Each row comes from the steps of one walk. Every step used is in the known rows, and no mark comes twice. Write the walk behind each row, first mark first.
Known rows
P/X: [-1.575 -2.002 -3.103  2.276 -0.766  0.189 -0.040  0.441 -1.587 -0.443
  2.042  1.138  0.597 -5.341  1.192  0.229  0.244  3.185  1.519  0.219
 -0.243  3.594]
P/U/G: [-2.219 -1.559 -2.820  1.970  3.807 -3.169 -0.098 -1.568 -1.144  2.843
  1.830  2.765 -0.437 -1.442  0.332  1.153  2.076  0.223 -1.381 -0.468
  0.842 -0.439]
J/L/G/Y: [ 2.114 -3.214 -1.968  0.216  4.602 -3.049  3.201  0.226 -1.080  1.396
  2.413 -2.284 -1.095 -0.412 -0.145  0.268  2.887  1.502  1.361 -0.154
 -3.074  0.033]
X/G/Y: [-1.725 -1.511 -2.834 -2.179  5.662 -2.075  1.747 -1.635 -3.037  3.719
  1.694 -0.308 -0.748 -0.514  0.064  2.136  3.688 -0.230  1.160  0.901
 -0.871  1.837]
U/P/X/G/L/J: [-3.262 -1.239 -1.180  1.944  1.765  4.615  0.526  1.649 -1.386  2.213
 -1.124 -1.100  2.794 -5.006  1.185  1.246  1.086 -1.298  0.495  0.110
 -0.574  1.139]
J/L: [ 1.703 -1.104 -0.989  0.438  0.658 -0.948  0.654 -1.085 -0.388  1.071
  3.697 -2.447 -0.036 -1.690 -1.936 -0.949  1.059  4.080  0.530 -0.448
 -1.256  0.550]
J/U: [-1.271 -1.608 -0.534 -0.073 -0.888 -1.993  0.042 -0.019 -1.418  1.236
  3.105  0.155  0.978 -1.078 -1.912 -1.276  1.847  2.253 -2.541  0.695
  1.239  0.227]
L/P: [-1.038 -1.710 -2.383  0.290  0.930 -0.661 -0.384 -0.309 -1.652 -1.306
  1.844  0.035  2.043 -1.926  1.562  1.742  1.118  3.046 -2.127 -0.784
 -1.403 -1.525]
G/Y: [-0.794 -1.726 -4.049 -1.198  3.973 -1.841  0.606 -0.642 -1.397  0.347
  1.637 -0.491 -0.343  0.287  0.229  2.169  2.317  1.331  1.359  0.856
 -0.932  1.346]
P/U/G/L/J: [-3.227 -1.241 -0.556  0.048  3.709  0.218 -0.701  0.441  1.552  0.186
 -0.529  2.044  0.444 -0.110  1.011  1.372  0.315 -1.045 -0.676 -0.086
  0.037 -1.451]
U/G/L/J/Y: [-6.477 -0.104 -2.490 -0.104  1.305  0.931 -0.111 -3.786 -1.473 -0.267
 -0.874 -1.043  0.159 -2.630  1.184  1.576  1.612  1.319 -0.801  0.666
  0.969 -0.404]
L/J/U/G: [-3.839 -0.607  0.969  0.352 -1.135 -3.826 -1.173 -0.725 -1.579  2.068
  2.934  0.339  1.186  0.983 -2.376  0.161  1.470  0.279 -2.954  1.210
  1.252 -0.777]
X/J/L/P/U: [ 4.178 -3.787  2.086  0.616 -2.199 -0.109  0.134  1.878  1.439 -1.514
  3.701  2.022  2.201 -0.181  1.539  1.345  0.270  2.080 -0.619 -1.152
 -2.466 -2.736]
X/G/L/J/U/P/Y: [-1.827 -0.609  1.390  0.378  3.644  2.060  0.959  0.335 -1.135  3.550
 -0.432 -0.398  1.989 -1.296 -2.080  1.334  3.049 -1.870 -3.162  1.235
  0.957 -1.546]
P/Y: [-0.395 -0.906 -3.291  1.436  3.163 -0.916  0.066 -2.254 -1.494 -0.187
  1.861  0.571 -1.065 -1.918 -0.871  1.671  2.510  3.666  0.389  0.550
 -0.498  1.506]
P/U: [-0.146 -1.942 -2.574  0.946  2.510 -0.948 -0.102  0.497 -0.257  0.856
  1.870  2.169 -0.217 -1.457  0.619  0.382  0.952  1.982 -0.445 -0.517
  0.533 -0.122]
J/U/P/X/G/L: [-2.545 -1.993 -0.184  1.894  1.388  2.644  2.259  1.852 -2.027  4.378
  0.011  0.719  3.380 -6.848  0.328 -0.521  2.259 -2.458 -2.640  0.675
  1.516  1.394]
X/G/L/J/Y: [-5.212 -0.399 -1.131 -2.228  1.631  3.001  0.814 -2.678 -2.337  1.049
 -0.880 -1.507  0.165 -3.532  1.183  0.694  1.559  1.673 -0.178  0.451
  0.545  0.432]
X/P: [-2.412 -0.681 -2.451  2.121 -0.837  0.239 -0.483  0.095 -2.978  1.971
  2.592 -1.826  1.139  0.276 -0.120  1.076  2.078  1.494 -0.145 -0.836
 -0.344 -0.615]
U/G/Y: [-2.953 -1.254 -4.344 -0.134  5.191 -4.003  0.672 -2.670 -2.278  2.323
  1.484  0.105 -0.631  0.384 -0.105  2.939  3.514 -0.658  0.373  0.938
 -0.524  0.871]
J/L/P/Y: [ 3.045 -1.447  0.090  0.585  2.535 -1.255  1.321 -0.917 -0.295 -1.008
  2.822 -0.019  0.518 -2.486  0.607  2.414  0.507  3.838 -1.178 -0.307
 -2.114 -1.549]
U/P/Y: [-0.090 -0.655 -4.770  4.164  4.132  0.226  0.215 -2.180 -2.440  1.757
  1.204 -0.914  0.740 -2.072 -1.512  2.338  3.670  1.937 -1.051  0.135
 -0.100 -0.392]

Which walk is each row?
[-2.871 -0.697  1.257 -0.350  1.562  2.402  0.465  1.117 -1.377  4.041
 -0.012 -1.903  3.248 -0.793 -2.000 -0.184  2.527 -2.175 -3.620  0.392
  0.743 -1.963]
X/G/L/J/U/P
[-2.098 -1.425  1.877 -1.981 -0.944  1.391 -0.731  1.871  1.109 -1.434
  0.655 -0.545  1.829  0.008 -1.326 -0.805 -0.031  1.064 -2.124  1.011
  0.405 -0.820]
G/L/J/U
[-1.080 -0.783  0.211  1.272  1.929  2.476 -0.109  1.170  0.453  0.178
 -0.421 -0.460  2.540 -0.229 -1.999  1.277  1.930 -0.472 -3.049  1.318
  0.937 -2.021]
G/L/J/U/P/Y
[-3.613 -1.126 -1.278  1.963  3.689  0.475  0.530  0.560 -0.461  2.833
  0.060  1.545  0.988 -0.741  1.990  1.875  1.902 -2.910 -1.392 -1.087
  0.572 -2.394]
X/P/U/G/L
[ 0.140 -2.408 -0.842  2.914 -3.942  0.347 -0.879  0.102 -1.894  1.745
  3.213 -0.929  3.626  0.983 -3.004 -0.239  4.319  0.291 -2.612  0.565
  0.426 -1.165]
X/J/U/P
[-1.900 -1.981 -1.915  1.594  3.615 -3.254  0.113 -0.375 -1.312  1.304
  1.465  3.736  1.322 -1.865  2.869  2.887  1.183 -0.254 -3.238 -0.977
 -0.077 -3.079]
L/P/U/G
[-0.674 -3.659  1.000  1.943 -6.857 -0.105 -0.636  1.780 -0.913 -1.084
  3.673  2.735  2.370 -2.841 -0.223 -0.618  1.468  1.814  0.227  1.625
  0.226  3.467]
P/X/J/U
[-4.203 -0.753  0.440  1.441  1.911  1.142 -0.813  1.801  0.116  2.022
 -0.208  1.100  1.355  1.437  1.645  2.570  0.397 -3.156 -0.880 -0.724
  0.206 -3.228]
X/P/U/G/L/J
[-3.101 -1.760  0.678 -0.815  1.974 -1.522  0.769 -0.269 -0.454  0.229
  0.453  1.609  3.131 -2.437  1.469  1.030  1.776 -0.964 -5.680  0.117
  0.257 -3.188]
J/U/G/L/P
[-1.900 -2.964 -0.143 -0.675 -0.718 -4.298  0.147 -1.354 -1.682  1.860
  3.173  1.668  1.065  2.753 -1.544  1.917  4.698 -1.785 -0.746  2.199
 -0.016  0.665]
X/J/U/G/Y
[-4.017 -0.361 -2.818  0.218 -1.661  0.510 -0.861 -2.265 -2.584 -0.774
  1.378 -1.434  0.037 -1.693  0.355  0.934  0.748  4.308  0.053  0.641
  1.116  0.419]
L/J/Y
[-0.382 -3.800 -0.775  2.151 -5.110  1.189 -0.955  1.436 -1.112 -3.676
  2.256  2.512  3.306 -3.717  3.347  2.352  0.677  2.644  0.754 -0.029
 -2.357  1.560]
L/P/X/J
[-3.025 -1.363  1.049  2.650 -1.955  0.405  0.314  2.610 -3.219  4.935
  2.171  0.392  3.181 -3.633 -1.029  0.286  0.974 -1.664 -1.953  1.181
  1.605  1.066]
L/J/U/P/X/G
[-1.679 -2.703 -1.640  0.562  0.543  3.065  0.571  2.153  0.238 -3.383
 -0.749  1.881  3.130 -6.648  4.658  1.638 -0.964  1.729 -0.584 -0.453
 -1.528  0.693]
G/L/P/X
[ 2.034 -3.235  1.719  1.788 -0.863 -2.517  0.165 -0.201  0.442  0.623
  3.667  2.588  1.956 -0.266  1.416  2.159  1.450  0.184 -1.399 -1.012
 -2.283 -3.064]
X/J/L/P/U/G
[-2.353 -2.237 -0.879  0.807  0.800 -0.205  1.129  0.602 -3.182  1.357
  1.666  2.225  2.020 -6.625  3.404  2.070  0.695  1.153 -0.729 -0.209
 -1.297  1.641]
L/P/X/G
[-2.337 -1.594  0.820 -0.135  4.010 -1.736  1.327 -1.243 -0.417 -0.158
  0.016  3.136  1.839 -2.967  1.405  2.660  2.189 -0.866 -5.202  0.961
  0.308 -2.445]
J/U/G/L/P/Y
[-1.445 -1.992 -2.035  4.176 -2.002  0.200  0.472  2.126 -2.300  2.716
  2.353  0.741  3.172 -5.056 -0.623 -0.506  1.251  0.063 -2.491  0.807
  1.953  1.194]
J/U/P/X
